What can hang from each mark
beno: donum dotig
dotig: beno leke
napobe: koguk tizupob
luzu: donum tilu
gidin: donum tilu
leke: dotig tilu
movi: tilu
vitu: peri
tilu: beno gidin koguk luzu movi peri tizupob
peri: tilu vitu
donum: beno gidin
koguk: napobe tilu
tizupob: napobe

Every row comes from one small tree of marks. The marks that hang from a mark follow it in brackets, in alphabetical order. Every link used is in the known rows. Which tree was each row made from?
In the rows, 128 means zero.
Known rows
dotig[beno]: [143 102 141 161 136 129 133 138 125 115 150 120 125 120 143 126 133 169
 134 117 127 113 117 132 120 105  91 129 126 127 160 134 155 121 145 156
 129  99 124 149 154 119 121 156 133 107 136]
movi[tilu[beno[dotig] luzu]]: [125 146 109 130  98 180 130 135 138 125 188 134 116 116 166 140  91 159
 105  94 147 119 134  95 105 124  78  95 133 134 103 128 157 154 125 164
 164  93  82 128 131 144 126 122 140 107 134]
tizupob[napobe[koguk[tilu]]]: [173 101 164 159 128 152 146 156 109 133 162 106 121 122 154 147 156 167
 122  88 155 173 111 144 142 119 100 110 131 114 129 173 141 151 111 115
 163 125  89 151  45 111  99 106 131 115 103]
beno[donum[gidin] dotig]: [123 131 108 131 100 149 130 148 124 129 153 169 114  87 186 119 150 163
 165 112 162 143 126 123  89 113  68 108 117 120 130 175 135 137 125 167
 129 114  93 114 169 119 118 147 134 120 171]
peri[vitu]: [122 133 115 139 117 131 129 148 127 143 175 125 142 142 154 119 122 150
 126 122 135 112 113 138 129 138 114 134 157 112 152 164 138 121 114 119
 160 135 114 152 158 131 107 116 132 113 127]
tizupob[napobe[koguk[tilu[gidin peri]]]]: [158  92 140 161 133 159 161 167 101 136 178 105 138 116 156 135 147 178
 132  54 152 179 115 137 144 101 110  85 129 108 122 144 144 155  97 134
 189 112  78 147  49 138 100 101 150  98 130]
peri[tilu[luzu]]: [103 133 132 158 143 136 107 130 153 124 185 139 120 149 131 121 110 153
 112 100 128  96 109 141 119 138 103  90 176 129 158 159 158 131 118 122
 169 125  78 146 174 170 110 126 100 111 117]
donum[gidin[tilu]]: [131  93 166 143 115 120 139 134 151 107 200 133 128 162 150 130 135 144
 145 138 127 130  98 116 102 145  97 124 111 103 156 143 150 141 108 135
 126 126  87 147 187 163 107 158 125 118 134]
napobe[koguk tizupob]: [157  84 196 138 154 141 132 159 117 101 153  80 122 153 147 102 144 160
 111 100 138 137 109 135 135 180  87  99 161  81 164 155 173 125 115 147
 131 101 105 115  71 125 103 146  92 126 136]
movi[tilu[beno tizupob[napobe]]]: [155  94 140 141 115 157 112 154 146 139 180 114 134 122 167 185 119 150
 110  83 146 164 132 116 108 111  85 125 117 145 118 107 141 167 114 132
 170 113 113 156  75 142 114 113 127  96 104]
dotig[leke[tilu[beno koguk peri]]]: [ 81 121  97 141  75 152  93 116 145  81 172 106 134 120 127  97 138 204
 136  70 124 155 144 120 144 104  80  85 132 115 141 109 154 138 118 179
 163 100  49 140 159 136 135 139 138 109 143]
vitu[peri[tilu[luzu movi]]]: [ 87 126 146 167 167 134 122 121 163 125 201 130 115 149 167  80 117 144
 121 108 118 124 113 155 105 142 108 105 175 108 176 155 145 140 120 127
 154 107  49 132 132 202 116 149  91 113 125]
tilu[luzu peri]: [112 125 114 156 154 127 139 131 128 127 200 126 112 123 142 102 119 164
 135  90 114 122 118 114 129 124  96 104 168 120 146 136 149 130 120 149
 189  95  31 128 142 188 110 126 148  98 159]
peri[tilu[gidin movi] vitu]: [ 75 134  84 162 125 145 135 149 134 127 197 122 168 157 157 113  91 168
  91  77 135 104 123 147 114 114 125  70 162 102 159 157 147 118  90 115
 162 143 161 156 174 164 113 117 107 107 115]
movi[tilu]: [149 126 134 130 132 152 129 144 134 126 169 131 123 123 157 128 117 137
 121 108 123 138 107 121 128 146 111 140 119 127 115 143 156 156 117 122
 144 128 115 148 141 138 118 152 123 117  99]
luzu[donum[gidin] tilu]: [158 125 139 149 150 135 120 129 157 115 179 144 123 154 128 124 155 155
 179 125 114 133  77 131  92 154  97 159 103 139 126 153 155 133 125 113
 119 139 117 146 153 155  99 180 155  77 168]
beno[donum]: [123 133 124 140 140 144 120 130 110 135 151 137 114  92 158 116 133 159
 141 103 138 147 124 124 117 127  94 132 135 132 137 166 130 124 120 152
 132 114  94 123 134 116 112 138 116 124 142]
donum[beno]: [135 113 132 177 149 135 108 146 157 102 146 154 113 102 152 138 140 147
 133 136 123 129 117 135 110 126 109 135 127 118 151 153 133 137 113 139
 161 125 106 136 106 123 112 158 119 112 144]
napobe[koguk[tilu] tizupob]: [177  70 189 154 143 156 154 159 116 104 164  81 109 135 152  98 141 172
 100 106 149 154 109 122 144 181  94  91 165 104 150 158 184 128 107 147
 158 110  84 120  37 139 107 126  92 136 121]
luzu[donum tilu[tizupob]]: [161 129 137 154 162 140 101 133 162 128 180 121 101 135 131 137 148 160
 149 119  95 144 100 123  86 147 112 150 135 161 129 135 148 131 127 133
 143 136 135 146 110 181 101 166 157  95 186]
leke[dotig[beno]]: [121 104 152 159 143 133 117 124 132 120 143 123 105  92 141 134 141 148
 163 126 118 130 121 135 114 106  69 136 129 138 143 162 163 111 125 139
 165 107 110 126 146 135 119 151 147 113 143]
leke[dotig tilu[beno luzu peri]]: [ 68 134 141 144 126 159 103  91 122 117 204 117 107  76 130  86 120 169
 169  89 123 153 142 110 131 133  57  93 167 140 107 150 161 118 100 142
 242 106   4 123 122 196 120 109 156  96 160]
movi[tilu[beno[dotig] koguk tizupob]]: [113 112 101 116  83 177 103 154 171 111 170  95 108 107 180 156 111 186
  86  84 148 139 153  96  86 102  85  88 142 145 117 103 159 152 111 180
 169 101 130 150 103 162 125 137 136 121 134]
leke[dotig tilu[beno]]: [ 93 125 160 139 108 166  93  92 127 114 161 121 120  75 134 110 132 157
 155 112 136 158 137 130 121 139  71 124 139 144 108 157 158 122  96 127
 198 127  72 132 119 153 126 117 145 116 128]
koguk[napobe tilu[movi]]: [124  97 110 188 121 169 195 118 112 140 168 119 123  97 168 115 144 171
  96  94 139 159 126 115 140  92 117 110 134 138 115 119 134 131 117 143
 168 143 111 141  68 149 128 100 118 138  89]
tizupob[napobe[koguk[tilu[beno gidin]]]]: [158  85 142 165 114 176 151 152 111 128 164  98 147 125 151 164 129 176
 106  61 174 169 128 126 130 102 100  88 119 116 118 139 143 152  93 137
 168 109 102 143  29 108 103  85 142  98 118]
beno[dotig[leke[tilu]]]: [121 161 108 139  80 156 110 123 129 106 150 160 125 115 155 108 149 165
 154 109 122 157 128 145 131 115  92  93 119 100 119 157 148 153 145 169
 145 128 103 127 193 124 139 141 152 134 156]
donum[beno[dotig] gidin]: [133 109 120 166 114 135 119 161 171  95 149 184 115 102 180 146 156 152
 161 145 150 127 113 135  84 111  81 115 109 105 146 162 138 148 114 151
 157 128 107 126 147 128 117 168 131 104 169]
luzu[tilu[gidin koguk movi tizupob]]: [ 86 102  81 165 145 154 126 150 150  93 177  68 118 153 140 117 124 218
 111  69 116 166 133  96  89 107 119  79 151 121 139  90 151 129  74 165
 155 131 178 153  92 219 116 161 151 111 162]
tilu[koguk luzu[donum[beno]] tizupob]: [106 100 121 184 150 130 103 130 194  92 188  85  78 133 130 150 119 175
 124 111  62 111 139 109  67 108  87 108 184 136 159 133 162 119 116 177
 213 117 108 137  94 194  81 158 135  93 202]
vitu[peri[tilu[beno movi]]]: [ 90 107 141 157 147 154 103 120 172 124 183 127 130 125 178 103 123 152
 105 107 156 129 127 157  97 133 112 115 145 125 175 139 136 138 114 131
 127  96  67 136 106 164 130 143  86 114 104]
koguk[napobe tilu[luzu movi]]: [112 108 105 196 127 166 207 110 109 139 193 112 114 113 154 106 125 173
  98  88 120 146 129 100 140  96 103  92 163 133 115 118 138 132 117 153
 193 136  87 132  75 172 119  92 122 132 106]
tilu[gidin[donum] luzu movi tizupob]: [ 84  96 100 208 166 141 177 117 150 111 207  75 141 165 161 113  85 147
 107  81  85 136 152  90  80  99 105  70 160 121 147 108 166 121  65 167
 182 117 127  99 100 223  85 125 113 109 174]
leke[tilu[gidin movi peri]]: [ 89 121 106 165 136 151 151 120  96 104 199 108 149 108 151  65 119 188
 133  59 107 176 133 123 131 115 112  75 134 103 116 117 150 131  97 150
 190 126 100 145 134 199 127 136 151 105 145]
koguk[napobe]: [123 114 129 152 117 151 153 126 123 146 143 136 140 112 150 123 146 143
 125  99 132 133 114 132 135 107 112 143 131 122 123 116 129 135 130 142
 149 136 125 141 133 119 119 116 123 123 113]
koguk[napobe[tizupob] tilu[luzu movi]]: [123  86 140 202 139 165 215 124 105 132 194  90 122 135 154  93 127 173
  87  93 123 150 127  97 139 122  90  81 179 118 131 112 158 124 123 158
 197 130  77 118  55 180 122  83  91 136 108]
donum[gidin[tilu[peri[vitu] tizupob]]]: [115  90 139 135 117 103 137 162 161 127 237 126 127 155 164 112 134 164
 156 131 125 135 113 109 106 135  90 103 148 107 174 136 146 137 101 149
 171 122  67 158 181 212  95 141 131 105 164]
beno[dotig[leke[tilu[gidin koguk]]]]: [ 88 141  81 143  64 167 116 130 135  92 147 124 136 131 146 108 132 186
 142  80 118 153 138 133 118  92  98  65 125  87 114 131 156 150 124 192
 158 130 133 130 201 137 136 140 163 127 167]
napobe[koguk[tilu[luzu]] tizupob]: [161  80 186 167 149 154 166 154 114 102 187  76 101 152 142  94 124 175
 101  98 134 140 114 109 142 185  82  71 187 101 149 161 187 126 108 158
 181 103  61 115  41 163  97 117  91 128 132]
dotig[beno[donum[gidin]] leke[tilu]]: [113 119 125 160  95 128 120 126 113  83 161 149 129 114 134  81 156 189
 211 102 112 155 123 130 137 118  36  96  99 108 150 153 159 133 152 192
 123 115  93 130 215 101 120 181 115 102 162]
tizupob[napobe]: [154 117 150 157 133 136 127 145 120 143 150 128 143 134 145 166 148 145
 130  99 143 157 111 155 121  97 101 144 118 113 136 151 127 147 128 107
 155 130  99 151 114 113 109 110 144 103 113]
leke[dotig tilu[koguk]]: [ 74 126 154 131 114 156  92 108 132 106 152  94 101  92 125  91 142 173
 162 107 110 162 134 136 122 132  84 120 163 125 111 174 167 117  94 123
 215 148  87 148 144 171 118 140 146 129 127]
dotig[beno[donum] leke]: [126 124 106 165 114 129 122 131 118 102 140 143 120 110 141 119 144 176
 168 100 113 136 128 127 132  91  59 111 103 119 164 147 147 126 157 199
 100  89 110 116 186  77 121 165 118 114 165]

Which tree is each row?
[ 90 128 150 143 115 135 132 125 148 109 205  78 100 175 123 114 102 179
 107 113  98 113 129  93 104 127 103  93 162 104 156 133 153 130 110 166
 163 106  72 149 170 184 100 143 141 133 144] | gidin[tilu[koguk luzu]]
[115 140 119 160 104 139 112 121  98  96 151 138 124 100 129  78 145 191
 190  96 101 157 132 133 146 113  56  95 110 116 145 157 150 131 161 199
 126 108 102 129 195  90 123 170 121 117 163] | dotig[beno[donum] leke[tilu]]
[ 84  98  85 149 105 152  95 155 171 137 192 121 163 144 155 149  85 170
  94  79 163  98 137 132  97 118 112  68 179 135 162 119 152 123  82 143
 185 132 150 158 149 171 110  91 105  94 136] | peri[tilu[beno gidin tizupob] vitu]
[115 112 150 150 145 117 133 132 152 125 241 104  93 148 144 113 114 168
 129 110  89 139 129  91 107 130  96  84 170 122 165 118 148 139 115 179
 190  97  35 139 143 237 100 132 140 121 178] | gidin[tilu[luzu peri tizupob]]
[118 116 152 136 118 128 133 133 127 121 187 142 117 126 159 108 135 158
 162 124 133 146 115 107 100 140  78 119 110 121 151 167 137 134 111 156
 121 115  78 129 178 141 101 158 112 123 151] | beno[donum[gidin[tilu]]]
[157  78 140 152 142 143 136 159 134 113 193 101  90  93 170 108 151 186
 120  88 133 162 125 114 138 138 103  79 167 135 148 142 163 136  93 158
 186 103  64 139  38 185 102 128 123 127 147] | napobe[koguk[tilu[peri tizupob]]]
[129 153 134 175 131 156 131 141 173 121 135 152 129 103 176 120 141 130
 142 152 126 129 135 126  88 107 113 127 110 129 140 171 136 132 104 145
 156 117 106 109 122 109 105 160 105 126 169] | gidin[donum[beno[dotig]]]
[ 77 133 100 153 110 152 110 136 145 127 198 119 153 143 161 124 100 179
  76  94 167  95 136 137 112 120  99  81 164 128 174 158 139 111 103 115
 145 114 120 156 139 139 122 109  94 110  96] | peri[tilu[beno movi] vitu]
[ 78 141  80 167 143 123 165 139 111 128 234 106 126 142 158  82 106 183
 113  86 113 119 131 107 131 113  90  82 184 101 163 152 141 115 110 141
 194  99  50 132 131 194 106 115 142  98 159] | tilu[luzu movi peri[vitu]]
[157  97 159 188 136 165 196 118 120 149 190 103 125 134 134 111 128 148
 112 103 104 130 112 108 129 134  95 115 172 141 114 122 168 125 147 155
 204 134  74 121  75 159 106  89 109 113 139] | koguk[napobe[tizupob] tilu[luzu[donum]]]
[ 95 136 111 135 100 151  92 143 157 140 181 138 157 141 150 132 102 166
  96 105 176  83 126 145 119 132 105  99 165 137 165 158 142 118 108 115
 156 122 109 162 161 124 117 102  98 103 103] | peri[tilu[beno] vitu]
[ 70 151  85 118  66 168  84 156 169 133 171 116 142 133 159 130 108 202
  82  93 184  85 147 137  98  99  97  70 179 127 161 161 141 116 110 142
 167 116 117 165 167 122 127 105 114 115 120] | peri[tilu[beno[dotig] koguk] vitu]
[ 72  92 101 179 143 129 136 128 154  90 200  52  85 150 149 125 110 201
  83  76  95 133 154  96  90  98  83  71 198 114 169 115 160 118  95 173
 186 110 109 135  91 226 101 137 127 121 149] | tilu[koguk luzu movi tizupob]
[116 122 112 136 125 160 133 133 136 123 214 119 123 113 151 119  93 165
 117  78 130 127 126  90 128 132  81 101 139 142 117 108 160 149 115 153
 183  83  37 136 117 169 119 126 134  88 132] | movi[tilu[beno luzu peri]]
[ 87 104  86 130 116 121 110 169 158 130 194  83 116 130 159 111 132 200
 122  86 123 131 144 117 115 106 104  98 197 122 167 123 145 119  97 157
 211 116  84 163 128 201 104 124 136 109 166] | tilu[koguk peri[vitu] tizupob]
[121 107 107 188 138 157 136 155 184 114 150 135 139 113 181 136 120 135
 139 119 113 139 149 112  65  89 122  94 127 128 135 122 147 138  80 177
 184 124 150 107 109 164  98 147 115 115 205] | tilu[gidin[donum[beno[dotig]]] tizupob]
[ 90  90 145 178 121 122 135 146 178  66 195 109 107 150 154 123 137 186
 127 140 112 138 127 105  82 114  87  95 112  90 174 145 140 135  90 158
 147 121 106 147 134 168 103 192 110 119 146] | donum[beno gidin[tilu[koguk movi]]]
[121 104 149 133  83 146 132 134 157 112 194 144 131 143 168 144 130 160
 128 134 166 124 122 102  83 121  81 102  99 116 148 134 142 145 115 161
 119  99  83 134 174 145 121 142 143 118 148] | donum[gidin[tilu[beno[dotig]]]]
[115 143 130 130  87 175 104 114 121 117 163 138 132  90 153 107 127 178
 125 103 161 149 143 126 114 127  90  99 131 126 109 138 142 137 125 155
 166 116  91 144 136 131 136 118 147 120 136] | leke[tilu[beno[dotig]]]
[126 155 115 184 115 155 126 138 184 104 130 164 134 117 171 128 149 127
 151 151 113 134 135 133 101  96 103 116  97 119 146 168 139 140 115 159
 137 111 102  94 145  88 109 166 104 127 178] | gidin[donum[beno[dotig[leke]]]]
[146  80 123 174 118 160 167 133 138 152 166 125 112  92 164 135 150 162
 113 104 134 159 126 113 131 100 117 118 159 158 119 103 140 141 115 154
 195 150 112 150  73 172 118  91 113 136 111] | koguk[napobe tilu[tizupob]]
[112 144 137 125 118 124 137 147 128 144 225 121 132 147 152  96 120 164
 133 127 119 127 114 113 129 131 116 112 146 107 161 150 132 130 119 144
 164 111  61 154 178 169 108 129 144 122 150] | gidin[tilu[peri[vitu]]]
[145  95 141 170 140 157 161 138 112  99 176  89 100 113 167 107 140 185
  87  92 136 157 123 117 138 140 106  84 143 116 142 163 161 128  95 141
 141 111 106 133  43 146 109 135 117 137 107] | napobe[koguk[tilu[movi]]]
[103 110 156 140 138 153  84 128 180 135 168 145 132 122 168 110 124 141
 124 117 162 120 116 161 102 146 116 132 146 133 168 138 140 144 118 128
 136 103  55 141 124 153 126 137  92 108 113] | vitu[peri[tilu[beno]]]
[152  92 142 179 134 163 173 151  94 121 174  88 139 129 161 147 137 177
 103  58 143 182 123 134 134  97 105  79 122  98 126 151 143 148  94 129
 163 123 125 140  33 131  98 102 140 109 112] | tizupob[napobe[koguk[tilu[gidin movi]]]]
[103  92  79 150 130 127 136 167 138 140 206 117 147 129 166 116 110 168
 138  78 121 137 130 117 112 106 120  89 173 116 150 106 148 130  87 162
 211 126 116 147 135 210 103 107 151  91 184] | tilu[gidin peri[vitu] tizupob]
[131 132 102 151 147 155 155 132 131 127 222 121 137 136 141 113  86 143
 140  60  70 121 107 101 109 126 104 104 131 132  95 117 175 151 118 151
 193 111  88 130 150 189 101 147 161  71 173] | movi[tilu[gidin luzu[donum] peri]]
[107 113 147 157 118 150 142 109 135 108 205  95 127 145 153 131 107 169
  77 114 134 136 138  93  98 117 100  99 110 121 159 120 134 127 108 159
 113  89  96 135 117 154 123 134 132 135 118] | gidin[tilu[beno movi]]
[ 93 111 135 151 136 149 128 120 105 114 175 121 129  71 132  73 131 177
 199  82 101 165 130 131 132 106  72  95 134 127 108 141 173 117 108 157
 223 118  91 141 166 182 123 147 166  93 175] | leke[dotig[beno] tilu[gidin peri]]
[ 81  95 112 159 118 141 139 130 154 127 174  76 105 137 138 128 128 189
 115  77 105 124 143 101 108  92  90  95 198 125 142  93 148 129 112 183
 206 131 112 147 107 193 100 111 125 118 152] | tilu[koguk[napobe] luzu tizupob]
[121 107 129 160  98 118 136 136 133  89 175 148 124 140 142 117 146 173
 188 120 110 135 118 112 117 103  44  99  83 108 173 147 150 136 153 203
  87  88  93 119 223  99 112 185 114 112 172] | dotig[beno[donum[gidin[tilu]]] leke]
[124 142 100 132 147 128 110 170 143 144 203 128 116 131 149  93 145 191
 161 110 133 153 109 115 127 145 114 117 166 136 151 132 136 131 103 131
 181 132  93 161 120 202 110 141 149 101 177] | luzu[tilu[peri[vitu] tizupob]]
[ 94  86  87 180 121 167 150 115 126  97 171  98 155 128 160 142  93 170
  73  66 150 133 144 104  94  91 108  89 114 119 134  91 146 126  82 163
 133  98 146 123  92 151 127 115 143 102 127] | tilu[beno gidin movi]
[ 75  96  98 159 106 180 135 122 168 109 145  65 171 146 145 129  93 170
  92  77 142 115 155  93  83  86 120 100 122 139 132  99 160 117  64 162
 151 100 127 121 114 126 103 123 115 104 141] | tilu[beno gidin[donum] koguk]
[110 122 172 149 132 144 110 108 113 113 154 124 111  79 128  88 145 166
 189 120 106 153 124 141 127 127  63 122 137 134 121 172 168 115 126 136
 192 128 100 143 161 153 122 157 146 116 140] | leke[dotig[beno] tilu]
[120 101 110 140 130 152 121 141 154 121 225 111 107 112 161 132  96 169
 114  74 122 136 137  84 113 128  75  91 159 152 126  94 161 154 106 169
 202  86  47 137  97 205 113 126 127  92 149] | movi[tilu[beno luzu peri tizupob]]
[ 68 120 110 157 117 156 131 128 150 119 159  93 136 132 149 114 136 192
  80  72 137 122 132 139 120  85 111  81 164 121 153 130 142 119 115 133
 148 138 137 158 134 148 125 135  87 132  86] | peri[tilu[koguk[napobe] movi]]
[126 123 130 166 103 132 116 122 122  86 153 133 131 130 121  96 145 179
 171 108 101 141 119 141 149 113  70 104 113 106 146 135 163 136 157 182
 129 111 113 147 201 110 128 170 132 111 143] | dotig[beno leke[tilu]]
[ 85 113 114 128 107 143 156 169 122 148 172  76 155 139 148  78 142 195
 122  82 137 127 132 119 145 106  99 104 186  97 151 114 143 111 125 154
 204 125  85 151 124 146 114 106 110 114 141] | tilu[koguk[napobe[tizupob]] peri[vitu]]
[111 122 144 152 145 141 118 122 113 127 140 129  96  65 150 120 141 159
 182 117 119 143 131 127 111 103  53 130 132 150 137 180 155 109 130 159
 159 103  99 115 141 118 113 151 133 115 161] | leke[dotig[beno[donum]]]
[130 111 103 177  94 131 113 156 186  79 147 195 120 115 174 152 165 148
 173 142 136 133 114 140  99 102  71 103  91  91 152 157 142 159 125 168
 141 121 102 112 172 115 123 176 131 105 177] | donum[beno[dotig[leke]] gidin]
[105 119  81 173 113 161 203 139 103 162 203 121 139  94 177  84 141 187
 111  87 140 152 130 111 155  86 116  97 154 133 126 128 123 123 117 138
 200 136  79 150  82 164 124  86 125 125 110] | koguk[napobe tilu[movi peri[vitu]]]
[151  66 167 176 147 165 176 158 110  98 189  72 121 158 139  95 106 174
 101  76 132 141 116 104 136 173  92  54 181  92 138 139 192 130  89 170
 188 106  88 110  49 174  96 112 107 118 150] | napobe[koguk[tilu[gidin luzu]] tizupob]
[103 118  75 146 122 140 147 161 118 140 193 128 163 130 156 105 108 165
 138  79 130 125 118 121 129 112 125 103 148 104 139 127 142 127  94 145
 190 121 105 146 161 168 112 110 157  90 166] | tilu[gidin peri[vitu]]
[143  98 106 192 140 162 170 112 132 125 198 118 121 134 133 133  95 151
 116  87  94 120 114 107 102 120 121 102 152 146 107 134 174 131 107 153
 198 131  92 129 117 185 100 106 158  95 157] | koguk[tilu[gidin luzu[donum]]]
[107 138 100 142  79 168  81 131 177 111 153 164 137 121 156 157 127 163
  99  97 169 108 132 145 109  99  90  72 126 131 152 141 146 141 134 158
 122  99  95 125 181 109 142 125 113 119 125] | peri[tilu[beno[dotig[leke]]]]
[147  84 146 165 143 146 143 144 133 110 195  89  80 124 155 119 129 178
 109  94 126 144 124 107 130 153  91  73 188 127 145 150 171 139  94 163
 189 111  81 133  45 189  91 118 121 126 145] | napobe[koguk[tilu[luzu tizupob]]]
[132  92 131 156 130 125 137 144 116 115 155 139 120 104 155 112 141 179
 175 112 139 128 119 121 106 108  56 121 114 131 160 155 150 119 138 170
 118  98 108 134 169 107 110 171 113  98 156] | dotig[beno[donum[gidin]]]
[137  93 104 161 118 166 140 129 136 129 185 129 117  81 163 126 124 182
 102  94 168 147 132 104 130 109 108 105 138 164 131 114 149 131 105 149
 183  96  31 141  73 157 132  98 138 112 117] | koguk[tilu[beno peri]]
[154  99 156 166 118 164 146 142 112 130 180  96 120 127 143 155 132 183
 107  71 165 156 128 121 135 115  79  88 145 120 133 157 143 148 108 134
 178  98  57 141  27 120  98  82 135 100 118] | tizupob[napobe[koguk[tilu[beno luzu]]]]
[137  89 113 146 134 151 133 157 145 121 180 118 132 130 163 143  98 142
 117  79 109 149 120 110 106 133 116 108 128 129 113 100 167 160  90 154
 175 134 159 146 131 187 109 142 129 105 135] | movi[tilu[gidin tizupob]]
[132  86  93 180 106 173 151 127 148 114 186 113 100  84 195 155 123 192
  65  98 165 161 161  98  90  85  95  70 148 160 136 112 145 132 102 174
 173 102  99 128  41 183 136  98 137 136 129] | koguk[tilu[beno[dotig] movi tizupob]]
[ 81 128 158 143  89 176 153 109 170 137 169  66 159 155 143 110 117 162
 100 116 128 124 156  80  99  93 113 113 113 139 140 102 134 121  97 168
 134 104  93 132 130 116 100 128  93 137 123] | gidin[donum tilu[beno koguk[napobe]]]
[106  92 147 143 115 155 149 144 135 124 133  75 139 144 139 109 144 178
 104  89 133 134 127 121 125 114 101 118 163 103 141 106 153 120 125 158
 164 130 122 138 108 132 119 120 100 129 116] | tilu[koguk[napobe[tizupob]]]
